Every row comes from one small tree of marks. The marks that hang from a mark follow it in brackets, in alphabetical order. Every link used is in the known rows. Which tree was each row made from?
Known rows:
butap[fasu lugagud]: [ 0.06  1.30 -1.52  1.38 -0.34  1.96 -3.24  0.80 -3.89  1.04 -1.24  1.58
 -1.70  0.68  0.05  1.14 -0.76  0.50 -0.49 -0.37 -0.03 -1.00 -0.09]
butap[fasu lugagud sunor zofov[disik gelud]]: [ 1.44  1.71 -0.06 -1.30 -1.46  4.61 -4.44  1.71 -5.21  0.15 -0.14  1.19
 -1.18  2.32  0.92  2.05 -3.58  0.89 -3.14  2.58  4.34 -0.68  2.83]
butap[fasu lugagud sunor zofov[disik gelud[rikol]]]: [ 0.61  0.49 -0.71 -0.14 -1.31  4.76 -4.61  1.98 -5.05  2.13 -0.04  0.53
 -0.49  3.41  2.11  1.50 -3.66  0.19 -3.91  3.49  2.96 -0.56  2.43]
zafir[butap[fasu rikol[disik[zofov[gelud]]] sunor]]: [-3.57  0.72 -3.05  1.00 -0.38  1.41 -5.26  0.11 -8.04 -3.74 -1.27 -0.88
 -3.42  0.28  2.74  4.48 -4.17  0.06 -4.11  1.97  3.91  1.57 -0.65]
zafir[butap[zofov]]: [ 0.33  0.39  0.38 -2.07 -0.17 -1.11 -1.38  1.60 -2.84 -0.51  1.32 -1.28
 -4.49 -0.50  0.66  0.60 -2.82 -0.73 -0.98 -0.03  0.07  2.20  0.27]
lugagud[butap[rikol[disik] zofov]]: [-2.83  0.95 -2.23  1.43  2.59  0.18 -0.46  1.66 -2.50 -2.81  2.80 -1.62
 -2.37 -0.97  1.84  0.80 -1.36 -3.13 -2.95 -0.06  0.48  1.67 -1.17]
sunor[butap[lugagud rikol zofov[disik]]]: [-0.51  3.49 -2.05 -0.13 -0.02  0.97 -1.18  3.51 -4.41  1.83  1.13 -1.80
 -1.40 -1.53 -1.23 -1.02 -2.04 -0.46 -4.58 -0.19  0.63  0.14 -0.75]
disik[zofov]: [ 1.47  0.60  0.65 -0.34  0.74  0.11 -2.03  0.71 -0.98 -0.34 -2.73 -0.39
 -3.05  0.34  0.49  0.87 -0.70 -1.16 -2.14  0.30  1.78  0.03  0.28]
sunor[butap[fasu lugagud rikol[disik] zofov[gelud]]]: [-2.86  1.47 -4.17  1.63  1.02  3.80 -5.28  2.76 -6.93 -1.22  1.39  0.07
 -1.14 -1.94  0.24  2.71 -2.00  1.45 -3.67 -1.11  2.38  0.99  0.68]
butap[rikol[disik gelud] sunor]: [-2.33 -0.23 -2.61  0.17  0.81  1.23 -0.75 -0.86 -3.45 -1.12  0.20 -1.24
  0.82  0.82  1.38  3.38  0.46 -1.30 -1.91  3.99  5.09 -0.50 -0.36]
gelud[zofov[disik]]: [ 0.81 -1.03  0.60  1.88 -1.46  2.42 -0.19  2.07  0.92  1.47  0.21 -2.14
  0.76 -1.49 -0.54 -1.16 -1.90 -1.82 -2.88  0.69  0.10  0.59 -0.31]
butap[lugagud]: [ 1.20  1.25 -0.42 -0.81  0.48  0.10 -2.20  0.21 -1.39  2.35 -0.32  1.33
 -0.85  1.16 -1.03 -0.30 -0.65 -0.95 -0.04 -0.18  0.88 -0.65  0.04]
zofov[disik]: [ 0.68  1.18  0.90  1.39 -1.91  0.03  0.03 -0.15  0.07  0.59  0.23 -1.25
  1.86 -1.67 -2.10 -0.09 -1.01 -0.08 -2.01  0.92  0.61 -0.64 -0.48]
gelud[rikol[disik] zofov]: [-1.45 -3.76 -0.44  3.22 -0.06  2.70 -1.45  2.25  0.58  2.20 -0.09 -2.11
  1.24 -0.31  1.17 -0.20 -1.80 -3.95 -3.07  1.23 -0.27  0.48 -0.84]
sunor[butap[lugagud]]: [-0.21  2.58 -0.79 -1.92 -0.46  0.39 -0.94  1.14 -2.12  1.53  0.32  1.38
 -1.62 -1.47 -1.70 -1.17 -1.34  1.00 -1.07 -1.88 -0.30 -0.42 -0.88]
tivul[butap[fasu lugagud zofov[disik gelud]]]: [ 1.87  1.41 -1.59 -0.11 -1.39  3.69 -3.63  1.56 -4.25 -1.75  1.23  0.67
 -2.58  0.00 -0.89  0.57 -2.71  3.22 -2.47  0.63  1.25  0.49  1.07]
lugagud[butap[fasu rikol[disik[zofov[gelud]]] sunor]]: [-4.39  1.46 -3.50  1.84  1.56  2.84 -3.34 -0.11 -5.52 -5.02  0.12  0.37
 -2.89  0.55  3.87  3.13 -2.62 -0.66 -4.15  1.09  2.87  1.14 -0.94]
butap[fasu lugagud rikol sunor]: [-2.06  2.17 -3.65  0.67  0.41  2.47 -1.83  1.62 -6.67  0.25 -1.96  0.87
 -1.99  3.81  3.05  1.09 -1.18 -0.54 -2.37  2.41  1.19 -1.63 -1.10]
rikol[disik gelud[zofov]]: [-0.05 -2.95 -0.79  1.51  0.42  2.93 -2.61  0.18 -0.05  0.49  0.93 -1.42
  0.30 -2.51 -0.64  2.85  0.12 -1.92 -1.08  1.37  3.92  1.04  0.86]
tivul[butap[fasu lugagud rikol sunor]]: [-1.43  2.52 -3.97 -0.63 -0.25  2.35  0.13  1.52 -6.33 -2.40 -1.43  0.89
 -3.93  3.42  2.44 -0.32 -1.64  1.57 -2.34  2.27 -0.24 -1.50 -2.28]
zafir[butap[fasu]]: [-1.86  0.68 -1.29  0.91 -1.55 -0.15 -2.03  0.20 -4.48 -1.45  0.16 -0.23
 -3.50 -1.49  0.67  1.60 -2.43  1.45 -0.52 -0.63 -1.35  1.31 -1.00]

Write each row's tree:
[-1.88 -2.74 -1.32  2.24  0.40  1.47 -4.03 -1.53 -0.02  0.70  1.83  0.02
  3.80 -0.11  0.26  1.72 -1.11  0.05 -0.94  0.67  1.83  1.36  1.26]
zofov[gelud[rikol[disik]]]
[-3.61  0.42 -3.98  2.35  2.33  0.14 -1.27 -1.63 -2.14 -1.75  3.43 -0.94
 -0.68 -2.17  0.74  2.09  0.52 -1.39 -1.15  0.47  1.57  1.93 -1.51]
lugagud[butap[rikol[disik gelud]]]
[ 0.17 -0.58 -1.54 -1.73  0.73  0.12 -5.79  0.79 -3.83  3.07  2.63  0.43
 -3.04  1.59  1.12  0.52 -3.73 -0.62 -0.98  0.13  0.96  3.29  1.66]
zafir[butap[lugagud zofov[gelud[rikol]]]]
[-2.59  2.35 -3.10  1.71  0.59  2.72 -3.03  3.84 -6.99 -0.96 -0.20 -0.94
 -2.57 -2.14 -0.01  2.01 -1.86 -0.30 -4.29 -0.66  1.00 -0.58 -0.99]
sunor[butap[fasu lugagud rikol[disik] zofov]]
[-2.58  2.06 -3.20  1.08  0.73  3.05 -0.11  1.29 -5.29 -2.35  2.35 -1.58
 -3.44  0.18  3.65  1.99 -1.29 -0.31 -3.73  3.14  1.51  1.09 -0.17]
lugagud[butap[fasu rikol[gelud] sunor zofov[disik]]]
[-2.31 -1.75 -1.49  1.73 -0.59  1.77 -5.53  0.91 -5.15 -1.30  1.86 -1.07
 -2.11 -1.17  1.54  3.40 -3.74  0.53 -2.17  0.41  1.04  2.87  1.18]
zafir[butap[fasu zofov[gelud[rikol[disik]]]]]
[-2.41  1.23 -2.68  0.33 -1.24  2.08 -3.11  1.49 -7.30 -2.17  1.50 -1.80
 -2.37  0.69  2.92  2.59 -4.39  1.23 -3.96  2.54  2.21  2.30  0.58]
zafir[butap[fasu rikol sunor zofov[disik gelud]]]
[-4.51  1.54 -4.48  3.48  1.58  1.22 -0.26  0.45 -3.83 -2.65  1.80 -0.30
 -2.38 -0.47  3.26  0.31 -0.33  0.18 -1.52 -0.98 -2.68  1.54 -2.12]
lugagud[butap[fasu rikol]]
[-1.34  1.75 -3.81  1.97 -0.30  1.62 -6.59  1.53 -7.84  0.61  2.25 -1.20
 -2.46 -0.34  0.54  2.33 -3.78  0.75 -3.23  0.53  1.61  2.79  0.66]
zafir[butap[fasu lugagud rikol zofov[disik gelud]]]
[-1.98  1.61 -4.47  3.28  1.09  1.86 -3.30  1.36 -5.82  1.02 -0.93  0.23
 -1.14  1.48  1.48  1.24  0.05 -0.15 -1.56  0.22 -0.29 -0.39 -1.09]
butap[fasu lugagud rikol]
[ 1.42  3.27  0.63 -1.86 -1.35  1.09 -1.04  2.94 -2.70  1.74  0.83 -0.46
 -1.78 -2.24 -2.61 -0.96 -2.57  0.13 -3.50 -0.68  0.93 -0.48  0.10]
sunor[butap[lugagud zofov[disik]]]
[ 0.35 -0.67  0.28  0.85  0.57  1.23 -5.24 -0.78 -1.17 -1.95 -1.11  0.08
  0.19 -1.34 -0.97  3.42 -1.56 -0.82 -2.50  0.17  5.09  0.66  1.39]
rikol[disik[zofov[gelud]]]
[-2.11  2.80 -3.45 -0.12  0.85  0.26 -0.98  1.65 -3.84  1.59  0.60  0.15
 -1.13 -0.74 -0.39 -1.07 -0.69  0.41 -2.09 -1.40 -0.54  0.23 -1.81]
sunor[butap[lugagud rikol]]
[-0.75 -1.35 -0.93  2.69 -1.26  1.46 -2.91 -1.29  0.37  2.47  2.22 -0.91
  4.62 -0.20 -0.48  0.10 -1.50  1.09 -1.89  1.25  0.79  1.40  1.17]
zofov[disik gelud[rikol]]
[-0.44 -0.98 -4.75  1.37  2.65  2.55 -3.64  1.27 -2.97  4.02  1.18 -0.86
 -1.19  1.35  1.52  0.67  0.85 -2.08 -1.00  1.27  2.15  1.89  0.19]
butap[lugagud rikol[gelud[zofov]]]
[-2.72  2.53 -3.61 -0.36 -0.60  0.38 -2.80  1.04 -8.22 -0.05 -0.79  0.29
 -4.51  2.33  2.57  1.26 -3.41 -0.25 -2.24  1.61  0.48  0.21 -2.01]
zafir[butap[fasu lugagud rikol sunor]]
[-1.83  2.67 -1.23 -0.80  0.75  0.76  1.82  1.96 -2.81 -1.93  2.25 -1.77
 -2.73  1.23  2.95 -0.91 -2.54 -2.41 -4.26  2.23  0.58  0.75 -1.19]
lugagud[butap[rikol sunor zofov[disik]]]
[-1.86 -0.86 -0.58 -0.37  0.22  2.24 -2.30  1.67 -1.45 -0.35  2.29 -0.62
  0.54 -2.15  0.10  0.92 -2.14  0.94 -2.73 -0.68  1.30  1.61  1.36]
sunor[butap[zofov[gelud[rikol[disik]]]]]
[-1.68  0.65 -4.61  0.05  1.55  2.68 -2.07  2.01 -3.51  3.05  1.51 -0.61
 -1.88 -1.30  0.54 -0.36  0.06 -0.11 -1.96 -0.56  0.85  1.77 -0.69]
sunor[butap[lugagud rikol[gelud[zofov]]]]
[-3.53  0.82 -4.19  2.36  0.35  4.08 -0.02  0.86 -4.19 -1.48  2.04 -1.44
 -2.50 -0.24  3.98  0.88 -1.32 -0.80 -3.46  2.45  0.44  1.54 -1.31]
lugagud[butap[fasu rikol[gelud[zofov[disik]]] sunor]]
[ 1.12 -1.76 -0.76  1.47 -0.56  2.95 -1.34  0.29  0.50  2.28  1.44 -1.85
  0.59 -2.06 -0.67  0.88 -0.03 -0.66 -1.38  1.76  2.38  1.45  0.97]
rikol[gelud[zofov[disik]]]
[-0.82  1.32 -3.69  2.15  1.91  2.60 -3.63  3.60 -6.48  0.78 -0.61 -0.65
 -3.17  2.09  2.45  1.57 -0.53 -1.10 -2.51  0.84  0.32  0.23  0.37]
butap[fasu lugagud rikol zofov]
[-2.95  1.54 -1.47 -0.93  1.99  0.79  0.83  1.90 -3.29 -3.50  1.79 -1.09
 -3.12  1.08  3.28  0.74 -2.29 -3.47 -3.74  1.85  1.68  0.55 -1.19]
lugagud[butap[rikol[disik] sunor zofov]]
